Each row was made from one walk, in order. Every step used is in the known rows, and no mark comes twice. Write each row's walk.
Known rows
geluz > mivetab: [-0.804  0.308 -2.060 -0.270  1.705 -0.231 -1.456  1.122  1.429  2.857
 -0.195 -0.241 -1.561  0.641  1.087  0.845  3.366  3.750 -3.548  1.452
  5.209 -1.017 -1.197  0.000  2.538]
tuguzur > subo: [-0.924  0.099  1.844  0.593  1.813  2.783  0.411  0.869  2.678  3.326
 -0.807 -0.980 -0.059 -1.726 -1.483  1.667  3.287  2.691 -3.182  3.136
  3.020  0.645  0.304  0.360 -0.023]
mivetab > tuguzur > lanat: [ 1.004  4.663  0.729  3.216  2.256  3.031  1.139 -1.417  3.014  0.363
  1.843 -1.201  0.161  1.426  0.547  2.107  4.339  3.825 -2.585  3.837
  5.325 -0.943 -1.745  3.002  0.776]
tuguzur > subo > geluz > lanat > seke > mivetab: [-1.598 -2.314 -2.216 -2.433  2.126  1.837 -0.120 -1.657  3.552  1.755
 -3.081 -1.157 -0.602  0.279 -1.366  5.597  7.417  3.329 -6.193  3.495
  4.083 -0.597  0.982 -1.104 -0.589]
mivetab > seke > subo > geluz > vizeg: [-2.005 -1.482 -3.880 -0.548  1.587  3.529  0.905 -1.311 -1.849  1.172
 -5.054  0.742 -1.001 -2.025 -2.488  1.772  5.263  3.421 -3.576 -0.373
  1.255 -0.323 -0.400 -0.254 -0.323]
lanat > seke > vizeg > geluz > mivetab: [-1.461 -2.732 -4.653 -1.942 -1.758  0.541 -1.106  0.762  0.155  3.843
 -3.444  1.658 -0.905  0.412  0.827  3.533  6.206  0.842 -5.486 -1.230
  4.417 -0.922  0.608 -0.273 -2.280]
tuguzur > lanat > geluz: [-0.480  1.800 -1.679  1.695 -0.922  1.741  2.238 -0.142  3.165  4.691
  1.833 -2.660  0.756  2.146 -1.368  2.658  4.099  2.985 -4.697  2.656
  4.623 -2.026 -0.584  1.322 -1.214]
subo > geluz > mivetab > tuguzur: [-1.634  0.285 -1.516 -0.136  3.824  2.256 -2.125  0.451  0.625  1.249
 -0.964 -0.255 -2.171  2.144  2.299  1.724  6.010  5.113 -4.866  3.376
  5.718 -0.302 -1.451 -1.087  3.116]
subo > geluz > mivetab > seke: [-2.216 -0.292 -4.512  0.060  1.690  1.353 -0.152 -0.354 -0.971  1.394
 -4.375 -0.089 -3.315 -0.931 -1.917  2.029  6.431  4.664 -3.157  0.833
  4.065 -1.432  0.498 -0.798  1.789]
subo > geluz > lanat: [ 0.212  0.364 -3.483 -0.411  0.237  3.221  0.142 -1.988  3.033  1.045
 -2.620 -1.657 -1.010  0.428 -0.276  4.816  5.592  4.325 -5.432  2.945
  5.094 -0.760 -1.897 -1.243  1.023]
vizeg > geluz > mivetab > tuguzur: [ 0.107  0.735 -1.574  1.016  1.567  2.294 -2.083  0.253 -0.092  2.720
 -0.734  1.420 -1.089  2.511  4.134  1.540  6.118  4.219 -2.827  1.551
  5.002 -1.015 -0.827  0.107  1.904]
geluz > lanat > seke: [ 2.285  1.405 -2.163 -1.401 -0.125  0.772  0.903 -1.519  4.732  0.720
 -1.920 -1.136 -0.225 -0.290 -0.561  3.875  5.695  2.141 -3.738  2.649
  3.892 -1.703  0.394  0.338 -1.118]
lanat > seke > mivetab: [-0.797 -0.233 -2.689 -1.284  1.300 -0.912 -1.762 -0.137  3.298  1.441
 -2.755  0.144 -0.781  0.006 -0.422  2.824  5.315  0.469 -3.618  1.591
  2.809 -2.286  0.380  0.679 -0.531]
vizeg > geluz > lanat > seke > mivetab > tuguzur > subo: [ 0.891 -0.361 -0.859 -0.694  1.852  3.044 -1.174 -2.185  3.355  2.072
 -1.961  1.445  0.542  2.005  2.518  5.269  8.951  3.334 -3.178  2.912
  3.388 -1.104  1.640  0.799 -1.473]
seke > vizeg > geluz > subo: [-1.096 -3.384 -3.155  1.067 -1.496  3.695 -0.641  0.746  0.791  4.077
 -0.952  1.521  0.992 -0.705  1.082  5.817  5.190  1.161 -4.085  0.151
  1.698  0.190 -0.611  0.174 -3.454]
seke > vizeg > geluz > mivetab > tuguzur > subo: [-2.489 -1.786 -0.679  0.214  1.568  3.894 -1.806  0.829 -0.128  4.897
 -0.764  2.266 -0.501  1.533  2.913  2.670  6.733  3.984 -3.951  0.270
  4.334  1.295  0.354  0.415 -0.891]
mivetab > seke > subo: [ 0.330  0.786 -0.860  1.302  0.864  2.325  0.934 -0.118  0.074  1.495
 -2.950  1.199 -0.777 -2.903 -2.020  1.799  3.578  2.188 -1.159  1.290
 -0.486 -0.686  1.794  2.778  0.543]
vizeg > geluz > subo: [ 0.622 -2.096 -1.267  1.794 -0.038  3.266  0.107  0.708  1.001  2.975
 -0.256  0.434  0.777 -0.606  1.296  4.423  4.433  2.030 -3.131  2.634
  2.006 -0.508 -0.446 -0.182 -1.283]
subo > geluz: [-1.398 -0.360 -1.939  0.202  0.842  2.886 -0.368 -0.324  1.544  1.759
 -3.233 -1.496 -1.311 -0.865 -1.156  2.896  4.485  2.686 -5.197  2.974
  4.066 -0.463 -1.425 -1.391  0.717]
lanat > geluz: [-1.126  0.014 -2.049 -0.216 -0.713  1.517 -0.099  1.082  3.102  5.190
 -0.414 -1.157  0.131  1.318 -0.292  1.994  4.744  1.887 -4.012  2.098
  2.813 -1.706  0.084 -0.610 -1.267]
seke > lanat > geluz > mivetab > tuguzur: [ 0.898  1.225 -1.977 -1.817  0.857  1.540 -1.536 -1.451  3.531  4.269
  0.969 -0.290 -0.338  5.485  4.444  2.445  6.327  5.614 -4.963  2.852
  4.289 -2.671 -0.166  0.837  1.116]
seke > subo > geluz > mivetab > tuguzur: [-1.284 -1.044  0.006 -0.374  4.560  2.730 -1.451  1.042 -0.833  1.718
 -0.246  0.387 -1.022  1.530  2.859  1.486  4.253  4.524 -5.630  4.218
  3.433  0.758 -0.618  0.328  4.019]
vizeg > geluz: [ 0.266 -0.097 -2.060  1.242 -1.578  2.921 -0.305 -0.239  0.951  3.071
 -3.050  0.307 -0.263 -0.448  0.850  2.729  4.516  1.779 -3.241  1.166
  3.490 -1.147 -0.915 -0.026 -0.437]

Write each row's walk
[-3.192 -1.475 -1.532 -0.003  2.956  2.480  0.768  0.300 -0.948  2.433
 -3.780 -0.294 -2.715 -1.908 -3.079  1.876  6.297  5.282 -3.299  1.860
  3.554  0.110  1.933 -0.810  1.139]  tuguzur > subo > geluz > mivetab > seke
[-3.350 -1.102 -6.305 -1.004 -1.205  0.295 -0.926  1.002  0.439  5.784
 -2.280  1.293 -1.687  1.108 -1.449  2.532  7.453  3.134 -2.906 -2.454
  2.440 -1.785  1.880  0.126 -2.364]  lanat > geluz > mivetab > seke > vizeg
[ 1.383 -1.544 -1.704 -0.993 -1.000  2.383  0.605 -0.932  4.415  4.605
  1.450 -1.513  1.691  2.316  1.621  5.326  4.738  3.487 -5.161  3.726
  1.114 -2.308  0.271  0.653 -2.276]  seke > lanat > geluz > subo
[-1.027 -0.953 -0.753 -2.026  1.749  4.668  0.444 -2.007  4.016  1.389
 -2.618 -0.337 -0.057  0.227 -0.741  5.939  9.005  3.290 -6.273  3.366
  3.697  1.361  1.236 -0.350 -3.246]  mivetab > tuguzur > subo > geluz > lanat > seke > vizeg
[ 0.177 -0.612  0.035  0.296  1.265  2.425  3.447 -0.767  0.926  0.581
 -1.241 -2.468  0.694 -1.071 -2.653  3.668  3.015  1.550 -7.536  5.042
  3.143 -0.235  0.532  2.141 -0.124]  tuguzur > lanat > seke > subo > geluz
[-1.975 -0.642 -3.986 -1.580 -0.299  1.178 -0.534  0.461  2.487  5.477
 -0.686 -0.861  0.533  2.098 -0.085  0.850  5.311  2.784 -4.175 -0.517
  3.883 -1.808 -1.734 -1.919 -2.435]  lanat > geluz > vizeg
[-1.738 -2.309 -0.286 -1.385  1.482  2.683 -0.873  0.881  0.564  3.799
 -1.838  2.061 -0.265  0.798  1.607  2.863  7.725  2.257 -4.630  0.869
  3.685  0.762  2.232  0.244 -2.638]  lanat > seke > vizeg > geluz > mivetab > tuguzur > subo
[-1.292  1.844 -4.278  1.549  0.056  0.265  2.198 -0.106  0.693  4.257
  0.782 -1.152 -1.106  1.878 -2.084  1.757  5.904  5.068 -2.652  0.684
  4.642 -3.049  1.388  1.923 -0.203]  tuguzur > lanat > geluz > mivetab > seke
[-2.302  1.913 -4.307  0.488  2.176  1.371 -1.062 -1.509  2.617  3.913
  2.627 -0.321  1.055  5.899  2.030  2.011  6.923  4.580 -3.775  0.299
  5.670 -2.762 -2.874  0.963 -1.433]  seke > mivetab > tuguzur > lanat > geluz > vizeg
[-0.469 -0.041 -1.883  0.354  2.134  0.653  0.035  0.970 -1.241  2.207
 -1.838  1.550 -1.632 -1.556 -0.514  0.703  3.313  3.877 -1.690  0.695
  1.143 -0.827  1.745  2.297  2.644]  geluz > mivetab > seke > subo
[ 0.318  0.254 -6.945  0.917 -3.722  4.106  0.370 -3.121  1.022  2.416
 -5.294  2.271 -1.079 -0.824 -0.907  6.227  8.586  3.077 -1.672 -2.815
  2.646 -1.569  0.777  1.314 -3.011]  mivetab > seke > vizeg > geluz > lanat
[-2.493  0.102 -5.470 -0.159  0.083  0.650 -1.193  0.091  0.121  2.615
 -3.230  2.061 -2.536 -0.926 -1.540  2.369  5.976  3.380 -1.974 -2.387
  3.174 -0.899  0.737  1.254 -0.645]  geluz > mivetab > seke > vizeg
[ 1.681  0.547  0.523  0.975  2.062  2.004  1.555 -0.046 -0.685  1.530
  1.320  0.536  0.845  2.148  2.645  2.193  4.585  3.063 -4.921  3.738
  3.983 -0.971  1.117  3.470  1.010]  vizeg > geluz > mivetab > tuguzur > lanat > seke > subo
[-0.359  3.823 -1.222  2.626  3.118  1.690 -1.074 -1.733  2.932  0.732
  1.749 -0.131 -0.219  3.009  1.686  2.905  5.109  3.876 -2.718  2.695
  5.362 -1.726 -2.279  3.137  1.578]  seke > mivetab > tuguzur > lanat
[-2.158 -2.319 -4.946 -0.508 -1.565  1.808 -2.079  0.653 -0.360  4.809
 -2.287  1.784 -1.093  1.114  1.950  3.298  5.100  2.626 -4.872 -1.802
  5.021 -0.505 -1.013 -0.125 -0.373]  seke > vizeg > geluz > mivetab
[-0.657 -1.181 -5.287 -2.410  0.711  0.825 -1.080 -2.324  3.643  0.591
 -3.708 -0.778 -1.136  1.261 -0.256  5.780  7.479  2.666 -5.982  2.588
  4.588 -2.125 -0.462 -0.956 -0.155]  subo > geluz > lanat > seke > mivetab
[-0.694  2.061 -1.410  0.873  3.254  1.523 -3.374 -0.555  2.936  1.377
 -0.594  1.149 -0.951  2.318  2.607  2.308  5.816  2.836 -1.966  2.103
  3.420 -1.484 -1.526  1.247  1.603]  seke > mivetab > tuguzur
[-0.767  2.871 -2.215  0.992  1.432  2.584  1.055 -1.127  2.826  3.676
  2.768 -1.361  1.397  4.333  0.931  1.115  6.195  4.475 -3.815  1.314
  5.793 -1.836 -2.253  0.747 -2.196]  mivetab > tuguzur > lanat > geluz > vizeg
[-0.594 -1.429  0.347 -1.928  4.484  1.462 -0.640  1.083 -0.173  0.632
 -1.264  0.235 -0.871  0.884  1.711  1.767  5.243  2.958 -6.437  4.811
  2.875  0.308  1.130  0.082  2.234]  lanat > seke > subo > geluz > mivetab > tuguzur
[-2.451 -1.043 -4.038 -1.209  1.087  2.632 -0.764 -1.016  0.693  2.002
 -3.528 -1.026 -0.898  0.149 -0.895  1.731  5.115  3.458 -5.489  0.410
  5.366 -0.559 -3.310 -2.698 -0.421]  subo > geluz > vizeg
[ 1.161  2.480 -0.465  0.974  0.381  0.782  2.731 -0.896  3.388  0.705
 -0.225 -2.202  0.174 -0.666 -2.667  2.610  3.864  1.395 -4.382  3.326
  4.760 -1.630  0.075  2.299 -1.562]  tuguzur > lanat > seke
[-0.786 -1.822 -1.337  0.383  0.621  1.655  0.317  2.009  3.168  5.093
  2.276 -1.168  1.319  0.968  0.216  3.653  4.684  2.141 -3.893  3.463
  1.120 -1.171  0.344 -0.635 -2.177]  lanat > geluz > subo
[ 2.157  2.746  2.543  1.416  2.856  2.369  2.517 -0.655  2.374 -0.047
  1.581 -0.756  1.426  0.074  0.013  2.264  3.631  1.746 -4.133  5.139
  2.405 -0.425  1.018  4.362 -0.118]  mivetab > tuguzur > lanat > seke > subo
[-0.519 -1.094 -2.922  0.348 -0.287  1.378 -1.396  0.830 -0.375  3.832
 -1.834  0.668 -1.114  0.979  2.235  1.772  4.369  3.339 -3.775  0.498
  5.247 -1.266 -0.906 -0.498  1.600]  vizeg > geluz > mivetab
[ 0.595  1.016  0.048 -1.298  3.716  1.593 -1.206 -1.763  5.065  1.056
 -0.359  0.471  0.185  1.701  1.472  4.286  7.942  3.572 -2.986  3.803
  3.199 -0.896  1.302  1.091 -0.690]  geluz > lanat > seke > mivetab > tuguzur > subo
[-3.274 -0.801  0.534  0.316  4.838  3.865 -2.307 -0.421  1.820  2.089
 -1.762  0.134 -0.993  1.256  0.704  3.420  6.883  4.079 -4.600  4.138
  3.457  0.615 -0.420 -0.558  1.109]  seke > mivetab > tuguzur > subo > geluz
[-1.326 -2.828 -2.135 -2.909  1.861  1.860  0.798 -0.277  0.183  1.503
 -3.696 -0.703  0.366 -1.216 -1.504  1.796  4.442  1.274 -6.928  1.794
  2.304 -0.206 -0.563 -1.351 -1.159]  lanat > seke > subo > geluz > vizeg
[-1.487 -1.302 -2.945 -0.525  0.704  0.599  0.377  1.819 -0.803  5.176
 -0.735  0.873 -0.789  0.644 -0.502  0.966  4.698  3.656 -2.533  0.631
  0.416 -1.688  2.898  1.334  0.780]  lanat > geluz > mivetab > seke > subo
[-3.367 -2.250 -1.089 -1.216  2.423  3.665  0.354 -0.366  0.803  3.205
 -2.841 -1.485 -0.258 -0.912 -1.980  1.453  4.958  4.207 -5.660  1.469
  4.748  0.979 -1.950 -2.757 -0.948]  tuguzur > subo > geluz > vizeg
